Each row was made from one path, in order. Every step used is in the known rows, and no mark comes twice. Write each row's path.
Known rows
gumat/tipo/sefe/sene: [.21,.09,-.37,.26,-.07,.06,.13,-.29,.08,-.18,.18,.17,.00,.13,-.25,.28,-.58,.11,.33,.35,.17,.19,-.22,.01,-.28,.07,-.19,.05,.31,-.25,.01,.40,.10,.39,.28,-.25,.01,.00,-.12,.13,-.10,-.48,.06,.01,-.10,.21,-.13,-.43,-.13]
gumat/kufu/sene/kebu/sefe: [-.32,-.28,.06,.23,-.07,-.01,-.13,.09,.06,.25,-.12,.00,.17,.42,-.52,.39,-.10,.12,-.30,-.11,-.15,-.17,.28,-.19,.02,-.06,-.03,-.02,.17,.44,.18,-.16,.11,-.36,.00,.15,-.03,-.01,.26,-.25,.10,-.15,-.15,-.02,.42,.11,.46,-.10,-.22]
sene/kebu/tipo/gumat: [-.37,.00,.06,.05,.07,.01,.12,-.11,-.07,.33,.18,-.02,-.09,.04,-.04,-.05,-.17,.01,.26,-.14,-.34,.14,.14,.32,.01,-.03,.31,.21,-.11,.08,-.19,.22,.45,.13,-.13,.14,.14,.02,.13,-.37,-.06,-.01,.07,.35,.04,.40,-.05,-.57,.20]
tipo/sefe: [.17,-.13,-.03,.27,.07,.11,.03,-.12,.01,.09,.12,.02,.07,.06,-.01,.10,-.07,.11,.14,.14,-.03,-.03,-.10,.03,.01,-.09,-.02,.08,.09,-.14,-.05,.03,.21,.14,.33,-.08,.00,.08,-.03,.05,.04,-.39,.08,.08,-.17,.15,-.04,-.20,-.04]
kebu/sefe/tipo/gumat/kufu/sene: [-.28,-.71,-.18,-.51,-.10,.22,-.40,.40,-.26,.01,.20,.44,.16,.07,-.36,.50,.26,.03,-.12,-.34,.15,-.14,.29,.18,-.07,-.31,.35,.07,-.07,.19,.42,.19,.15,-.18,.13,.30,.09,-.22,-.09,-.36,.05,-.02,-.15,-.48,.45,.14,.28,-.29,-.27]
kebu/tipo/gumat: [-.20,-.19,.02,-.14,-.03,.14,.00,.10,-.15,.22,.24,.25,-.04,-.14,-.10,-.02,-.03,.02,.35,-.23,-.07,.06,.22,.33,-.02,-.14,.32,.19,-.22,.03,-.01,.20,.33,.30,-.21,.14,.11,-.04,-.14,-.25,-.07,-.10,-.04,.12,-.08,.21,-.19,-.32,.11]
sefe/tipo: [-.07,-.06,-.26,-.35,.00,.12,-.15,-.04,-.05,-.17,.11,.12,-.03,.02,.07,.09,.10,-.08,-.01,.07,-.10,.09,-.13,-.02,-.11,-.03,.23,-.13,.02,-.21,.00,.07,.09,.02,.14,.10,.13,-.26,-.25,-.10,-.02,.19,.21,-.15,.18,.21,-.02,-.09,-.08]
sene/kebu/tipo/sefe: [-.22,.08,.04,.46,.13,.03,.16,-.41,.21,.33,.09,-.10,.07,.12,-.17,-.05,-.33,.21,.18,.15,-.42,.14,.04,-.01,-.01,.09,.19,.12,.10,.05,-.16,.02,.54,.25,.13,.04,.14,.05,-.06,-.22,-.03,-.32,.11,.49,-.11,.62,-.08,-.56,.13]
tipo/gumat: [.03,-.20,.03,-.20,-.01,.10,-.04,.12,-.24,.00,.14,.11,-.02,-.13,.07,.07,.04,-.08,.16,-.19,.08,.05,.14,.34,-.01,-.11,.06,.18,-.17,.00,-.01,.20,.11,-.04,.06,.04,.08,.08,.08,-.16,-.01,-.01,-.01,-.11,-.06,.01,-.01,-.23,.11]
sefe/sene/kebu/tipo/gumat/kufu: [-.28,-.03,-.11,-.01,.09,.06,.17,-.08,.06,-.01,.38,.09,.03,.08,-.39,.40,-.39,.08,.22,-.15,-.31,.09,.03,.22,-.20,.14,.20,.17,.08,-.05,.12,.63,.42,.24,-.08,.11,.23,-.10,.13,-.50,-.11,-.47,-.50,.01,.30,.46,-.18,-.55,.01]
sefe/sene/kebu/tipo/gumat: [-.25,.06,-.12,.03,.18,.04,.36,-.17,.00,.25,.37,-.05,-.05,-.08,-.11,.22,-.36,-.03,.38,.01,-.23,.13,.05,.43,-.24,.11,.26,.15,.04,-.10,-.04,.54,.39,.19,-.18,.08,.26,-.01,.13,-.43,-.10,-.20,-.13,.25,-.01,.48,-.19,-.57,.09]
tipo/sefe/gumat: [.31,.02,-.13,.29,-.06,.02,.28,.00,.02,.11,.37,.01,.03,-.07,.01,.29,-.19,.03,.10,.32,.07,.12,-.14,-.05,-.17,.16,-.10,.02,.22,-.31,.07,.10,.40,.40,.47,-.27,.18,.04,.06,.33,.09,-.55,.18,-.02,-.14,.13,.05,-.17,-.30]
tipo/gumat/kufu/sene/kebu: [-.30,-.52,.19,-.23,-.17,-.06,-.19,.04,-.10,.03,.05,-.08,-.02,.22,-.31,.37,.00,.12,-.02,-.32,-.13,.03,.23,.31,-.02,-.12,.20,.21,.00,.37,.05,.13,.26,-.19,.23,-.03,.01,-.16,.31,-.46,.07,-.18,-.16,-.06,.38,.09,.23,-.38,.10]
gumat/kufu/sene/kebu/tipo: [-.50,-.39,.16,-.01,-.12,-.16,-.10,-.13,.23,.13,-.08,-.04,-.08,.24,-.49,.22,-.14,.29,.03,-.19,-.37,.02,.21,-.03,.00,.01,.28,.11,.09,.47,.13,-.10,.45,.12,-.04,.07,-.09,-.33,.04,-.39,.02,-.28,-.13,.34,.43,.29,.05,-.23,.03]
sefe/tipo/sene: [.00,-.16,-.27,-.31,.23,.30,-.03,-.02,.00,.13,.14,.29,-.09,.12,.23,.01,.11,-.08,.07,-.08,-.17,.13,-.20,.07,-.11,-.07,.20,-.03,-.07,-.24,.04,.06,.56,-.10,.11,.18,.28,-.17,-.24,-.23,.08,.16,.21,-.17,-.05,.27,-.02,-.32,.00]
gumat/tipo/sefe/sene/kufu: [.23,.09,-.51,.29,-.02,.11,.03,-.40,.06,-.34,.11,.43,-.10,.08,-.36,.44,-.46,.18,.29,.09,.10,.10,-.29,-.14,-.18,-.08,-.25,.07,.35,-.39,.07,.58,.05,.35,.34,-.20,-.10,-.25,-.23,-.21,-.01,-.69,-.11,-.13,.08,.27,-.09,-.42,-.08]
tipo/sefe/sene: [.29,-.06,-.27,.29,.14,.19,.23,-.16,.08,.12,.30,.00,.07,-.07,-.15,.24,-.24,.18,.22,.29,.10,-.06,-.21,.07,-.25,.03,-.10,-.01,.30,-.27,.13,.33,.21,.21,.19,-.15,.09,.11,.00,.07,.00,-.46,-.09,-.04,-.20,.20,-.16,-.25,-.11]
kufu/sene: [-.12,-.51,.14,-.13,-.12,-.03,-.07,.07,.06,.25,-.08,-.01,-.09,-.07,-.18,.05,.16,.09,.06,-.03,.15,-.05,.08,.13,-.06,-.20,.05,.09,.00,.31,.16,-.18,.13,-.09,.01,-.12,-.11,-.11,.07,-.08,.03,-.02,.08,.13,.02,-.19,.11,.08,-.02]
sefe/tipo/gumat: [-.09,-.21,-.18,-.52,-.03,.15,-.14,.05,-.28,-.12,.27,.23,-.10,-.16,.19,.15,.09,-.10,.16,-.10,.02,.08,-.03,.32,-.10,-.12,.33,.09,-.14,-.18,-.02,.31,.19,-.06,.17,.15,.17,-.14,-.11,-.25,-.03,.20,.19,-.23,.07,.25,-.05,-.32,.03]
tipo/sene/kebu/sefe/gumat/kufu: [-.05,.25,-.11,.40,.20,.13,.17,.23,.06,.32,.34,.27,.15,.45,-.13,.46,-.33,-.16,-.29,-.19,-.23,-.01,.03,-.31,-.04,.27,-.28,-.08,.15,-.18,.20,-.04,.61,-.24,.18,.07,.39,.06,.26,-.19,.13,-.40,-.10,-.28,.21,.21,.48,-.37,-.40]
tipo/gumat/kufu/sene/kebu/sefe: [-.35,-.47,.09,-.01,-.03,.02,-.18,.26,-.19,.29,.11,.11,.17,.25,-.45,.44,-.06,-.01,-.15,-.35,-.07,-.12,.40,.11,-.01,-.14,.15,.15,.03,.39,.13,.02,.16,-.36,.00,.22,.06,.11,.36,-.44,.13,-.11,-.17,-.23,.35,.13,.46,-.32,-.11]
gumat/kufu: [-.02,-.06,.04,-.03,-.07,-.05,-.15,.07,.05,-.29,-.08,.15,.12,.18,-.30,.24,.07,.20,-.13,-.16,-.10,-.04,.03,-.12,-.01,.10,-.02,-.01,-.02,-.04,.20,.10,.01,.05,.17,.04,.00,-.16,-.01,-.16,-.01,-.22,-.29,-.25,.29,.06,-.03,-.02,-.06]

Write each row's path
[.04,-.11,-.12,.32,-.11,.02,.16,.02,.23,.05,.37,.22,.10,.06,-.40,.32,-.25,.32,.11,.09,-.10,.09,.02,-.26,-.22,.16,-.01,.06,.12,-.23,.28,.15,.59,.68,.33,-.05,.21,-.21,-.15,.00,-.01,-.83,-.13,-.01,.11,.39,-.16,-.36,-.35] => kebu/tipo/sefe/gumat/kufu
[-.13,.17,-.10,.09,.08,-.01,.11,-.22,.05,.07,-.03,.10,-.17,.40,.05,.01,-.49,-.14,.16,-.04,-.31,.38,-.11,-.06,.04,.08,-.01,.08,.05,.04,-.32,-.04,.49,-.19,.12,-.08,.09,-.03,.05,-.26,.01,.01,.29,.11,.12,.18,.21,-.58,.13] => gumat/tipo/sene/kebu
[-.12,-.23,-.22,.13,.30,.25,-.02,-.11,.15,.33,.03,.62,-.22,.04,-.15,.00,.06,.11,.18,-.43,-.20,.03,-.07,-.09,.07,-.26,.04,.21,-.14,-.16,.21,.12,.71,.14,-.24,.21,.05,-.31,-.34,-.60,.02,-.36,-.20,.05,.03,.31,-.24,-.23,.20] => kebu/tipo/sene/kufu
[-.34,.02,-.27,-.23,.04,.24,-.29,.09,-.26,-.11,.20,.23,.24,.33,-.22,.46,-.09,-.10,-.24,-.28,-.31,-.04,.18,.04,-.09,-.06,.25,-.06,-.01,-.05,.01,.25,.13,-.33,.25,.44,.29,-.09,.11,-.47,.11,.04,-.09,-.44,.46,.53,.32,-.55,-.11] => sene/kebu/sefe/tipo/gumat/kufu
[-.13,.29,-.07,.29,.01,-.08,.17,.10,.01,.04,.23,.05,.25,.33,-.29,.50,-.34,-.13,-.41,-.03,-.19,-.02,.11,-.34,-.15,.31,-.23,-.14,.25,-.11,.12,.00,.14,-.03,.21,.04,.21,.05,.31,-.01,.09,-.42,-.13,-.21,.43,.20,.43,-.18,-.47] => sene/kebu/sefe/gumat/kufu
[.02,.10,-.29,-.01,-.10,-.06,.21,.16,.03,.01,.26,.35,-.13,.08,.07,.19,-.40,-.28,.26,.05,.07,.40,-.10,-.09,-.19,.15,-.20,-.02,.08,-.24,-.08,.05,.52,.23,.17,-.30,.15,-.12,-.03,.06,.02,-.28,.28,-.09,.01,-.11,.16,-.33,-.17] => sefe/gumat/tipo/sene
[-.18,.22,-.20,.33,.18,.09,.05,-.01,-.04,.29,-.05,.32,.02,.48,-.12,.18,-.54,-.29,.04,-.04,-.23,.25,.03,-.15,.05,.03,-.10,.04,.11,.05,-.28,-.13,.39,-.29,-.09,.14,.12,.18,.13,-.20,.04,.10,.29,.01,.05,.30,.45,-.58,-.01] => gumat/tipo/sene/kebu/sefe
[-.17,.30,-.07,.38,.15,.07,.08,-.02,-.05,.29,.01,-.03,.13,.23,-.10,.14,-.23,-.14,-.21,.05,-.19,-.07,.15,-.13,.04,.04,-.05,-.08,.14,.15,-.10,-.13,-.04,-.27,-.09,.20,.07,.26,.22,-.09,.04,.08,.09,.03,.11,.28,.37,-.16,-.10] => sene/kebu/sefe
[-.29,.26,-.33,-.03,.16,.17,.01,-.15,-.13,.16,.04,.08,.14,.30,.00,.24,-.13,-.19,-.19,.11,-.25,.07,-.01,-.17,-.06,.08,.20,-.26,.16,-.05,-.09,-.01,.08,-.31,.04,.35,.17,-.01,.09,-.17,.06,.32,.25,-.08,.25,.55,.38,-.34,-.19] => sene/kebu/sefe/tipo
[-.27,-.20,.03,.24,.05,-.04,-.01,.01,.02,.50,-.12,-.08,.07,.19,-.22,.16,-.10,-.09,-.16,.07,-.02,-.10,.23,-.03,.02,-.11,.00,-.02,.20,.47,-.01,-.31,.10,-.35,-.10,.12,-.05,.14,.27,-.14,.11,.13,.12,.19,.11,.14,.52,-.08,-.07] => kufu/sene/kebu/sefe
[.08,.00,-.16,.16,-.16,-.05,-.08,-.20,-.04,-.17,-.01,.15,.01,.18,-.22,.14,-.38,.04,.23,.19,.04,.25,-.01,-.10,-.04,.01,-.08,.08,.16,-.06,-.18,.03,.15,.28,.32,-.15,-.07,.03,-.16,.15,-.03,-.29,.31,.04,-.13,.18,.00,-.44,-.04] => gumat/tipo/sefe
[-.03,-.45,.08,-.16,-.25,-.19,.00,.20,.14,-.07,.19,.12,-.02,.01,-.34,.48,-.05,.13,-.07,-.05,.15,.02,.11,-.15,-.18,.04,-.11,-.04,.08,.13,.32,.04,.20,.16,.28,-.25,-.01,-.33,.12,.03,.05,-.47,-.12,-.14,.39,-.19,.14,.14,-.39] => sefe/gumat/kufu/sene
[-.14,-.19,-.02,.11,.30,.18,.17,.04,.15,.44,.11,.37,-.11,.05,-.01,-.14,-.04,.03,.28,-.18,-.16,.13,-.04,.11,.03,-.10,.13,.14,-.18,.01,.07,-.03,.71,.21,-.27,.18,.13,-.08,-.21,-.34,.01,-.14,-.05,.20,-.24,.21,-.25,-.35,.07] => kebu/tipo/sene
[-.01,-.17,-.06,.38,.04,.14,.11,-.19,.19,.27,.13,.14,.04,-.04,-.17,-.04,-.15,.28,.29,.08,-.12,.01,-.04,-.01,-.01,-.05,.18,.15,.08,-.10,.10,.01,.43,.39,.09,.06,.09,.00,-.26,-.05,-.01,-.38,.10,.23,-.26,.41,-.23,-.35,-.02] => kebu/tipo/sefe
[-.06,-.08,-.56,.03,.45,.51,-.23,.06,-.13,.18,.08,.71,-.02,.14,.06,.22,.15,-.10,-.09,-.37,-.09,-.06,-.13,-.26,.02,-.24,-.05,.00,-.04,-.35,.29,.13,.40,-.25,-.01,.46,.18,-.27,-.33,-.58,.13,-.05,-.05,-.43,.23,.36,.14,-.26,-.18] => kebu/sefe/tipo/sene/kufu
[.01,.06,-.08,-.01,-.17,-.12,.06,.17,.11,-.31,.23,.15,.09,.07,-.19,.41,-.10,.04,-.21,-.04,.01,.02,.03,-.27,-.15,.24,-.18,-.14,.10,-.20,.21,.14,.14,.25,.32,-.15,.12,-.22,.09,.02,.01,-.51,-.21,-.30,.33,-.03,.12,.05,-.40] => sefe/gumat/kufu
[-.03,-.22,.02,-.22,-.13,.08,-.16,.17,-.20,-.28,.18,.20,.12,.09,-.18,.25,.10,.10,-.06,-.42,-.01,-.04,.15,.19,.00,-.10,.09,.17,-.19,-.01,.14,.25,.10,.06,.19,.09,.13,-.10,.09,-.30,-.02,-.21,-.37,-.33,.20,.04,-.08,-.22,.05] => tipo/gumat/kufu
[-.08,.05,-.39,-.15,.15,.21,-.16,.09,-.16,.06,.10,.29,.17,.16,-.06,.17,.04,-.15,-.16,.08,.04,-.07,.02,-.13,-.11,-.08,.08,-.14,.15,-.15,.14,-.03,-.05,-.12,.01,.34,.16,-.07,-.20,-.09,-.01,.26,.19,-.27,.09,.28,.18,-.10,-.29] => kebu/sefe/tipo
[-.46,-.34,-.21,-.21,-.04,.04,-.28,-.01,-.01,.11,-.01,.17,.17,.45,-.44,.42,.00,.07,-.32,-.11,-.20,-.12,.13,-.25,-.13,-.04,.23,-.16,.20,.28,.16,-.03,.10,-.33,.19,.32,.04,-.26,.02,-.34,.12,.01,.06,-.18,.56,.34,.48,-.23,-.32] => gumat/kufu/sene/kebu/sefe/tipo
[-.36,-.78,.12,-.32,-.18,-.01,-.18,.26,-.03,.15,.13,.32,.05,-.02,-.47,.25,.14,.28,.18,-.40,.02,.01,.27,.29,-.01,-.29,.31,.27,-.23,.42,.29,.17,.40,.23,-.08,.08,-.05,-.31,-.10,-.43,-.02,-.34,-.26,.07,.20,.04,-.18,-.27,.09] => kebu/tipo/gumat/kufu/sene
[.10,.12,-.29,.25,.21,.21,.21,.12,.01,.21,.16,.24,.12,-.02,-.23,.24,-.22,-.08,-.03,.15,.26,-.21,-.03,-.03,-.20,.04,-.23,-.12,.32,-.14,.23,.22,-.17,-.03,-.23,.17,.12,.20,.13,.08,-.03,-.12,-.26,-.23,-.04,.12,.11,-.03,-.28] => kebu/sefe/sene
[-.01,-.38,.05,.21,-.26,-.11,.08,-.09,.16,.09,.31,-.15,-.01,.25,-.44,.52,-.28,.22,-.09,.17,-.09,.04,-.03,-.12,-.17,.13,-.12,.06,.31,.11,.14,.02,.52,.12,.67,-.33,.09,-.14,.28,.01,.12,-.76,.06,.05,.31,.17,.30,-.35,-.36] => tipo/sefe/gumat/kufu/sene/kebu
[.00,.18,-.17,-.12,-.29,-.22,.11,.05,.00,-.25,.19,.19,-.07,-.02,-.07,.24,-.44,-.21,.14,.21,.17,.30,-.01,-.16,-.15,.19,-.21,-.04,.24,-.14,-.18,.12,.06,.40,.19,-.32,.05,-.15,-.03,.27,.00,-.23,.20,-.04,.17,-.15,.13,-.12,-.25] => sefe/gumat/tipo
[.10,.04,-.41,.06,-.02,-.04,.13,-.02,.04,-.15,.21,.61,-.27,.03,-.06,.31,-.40,-.21,.20,-.21,.05,.38,-.16,-.20,-.05,-.05,-.33,.17,.11,-.39,.02,.23,.49,.26,.19,-.27,.08,-.35,-.20,-.22,.07,-.54,.05,-.23,.21,.04,.15,-.26,-.11] => sefe/gumat/tipo/sene/kufu
[-.24,-.30,.14,-.02,-.07,-.11,.01,-.18,.07,.29,-.04,-.29,-.13,.08,-.09,.09,-.08,.03,-.01,.05,-.13,.03,.11,.14,-.02,-.07,.09,.02,.14,.41,-.13,-.18,.16,-.26,.06,-.10,-.10,.01,.25,-.16,.05,.02,.21,.28,.13,.04,.27,-.06,.00] => kufu/sene/kebu
[.11,.14,-.16,.19,-.01,.07,.24,.27,-.08,.27,.29,.20,.18,-.02,-.08,.28,-.17,-.21,-.07,.17,.23,-.08,.08,-.18,-.11,.12,-.25,-.14,.20,-.18,.12,-.06,-.02,.12,.02,.01,.16,.15,.12,.26,-.04,-.18,.00,-.18,.02,-.02,.33,.08,-.47] => kebu/sefe/gumat
[-.33,-.33,.16,-.01,-.16,-.21,-.14,-.06,.16,-.03,-.10,-.17,.02,.35,-.37,.31,-.08,.16,-.23,-.12,-.23,.06,.15,-.04,-.02,.01,.08,.04,.09,.34,.08,-.04,.20,-.23,.24,.01,-.09,-.24,.26,-.30,.07,-.20,-.10,.04,.48,.05,.22,-.07,-.02] => gumat/kufu/sene/kebu
[-.44,-.35,.12,.05,-.17,-.24,.15,.00,.27,.14,.22,-.05,-.07,.14,-.48,.38,-.24,.20,-.02,-.03,-.20,.17,.13,-.15,-.21,.11,.14,.01,.17,.28,.18,.01,.65,.34,.02,-.12,.03,-.39,.16,-.26,.00,-.53,-.11,.23,.41,.17,.15,-.19,-.29] => sefe/gumat/kufu/sene/kebu/tipo
[.02,.15,-.51,.32,.16,.16,.07,.22,-.05,.10,.20,.81,-.11,.20,-.21,.42,-.41,-.30,.07,-.20,.07,.19,-.04,-.31,-.04,-.05,-.37,.07,.18,-.33,.12,.10,.43,.15,.02,-.01,.07,-.10,-.19,-.16,.12,-.51,.04,-.32,.22,.05,.35,-.28,-.29] => kebu/sefe/gumat/tipo/sene/kufu
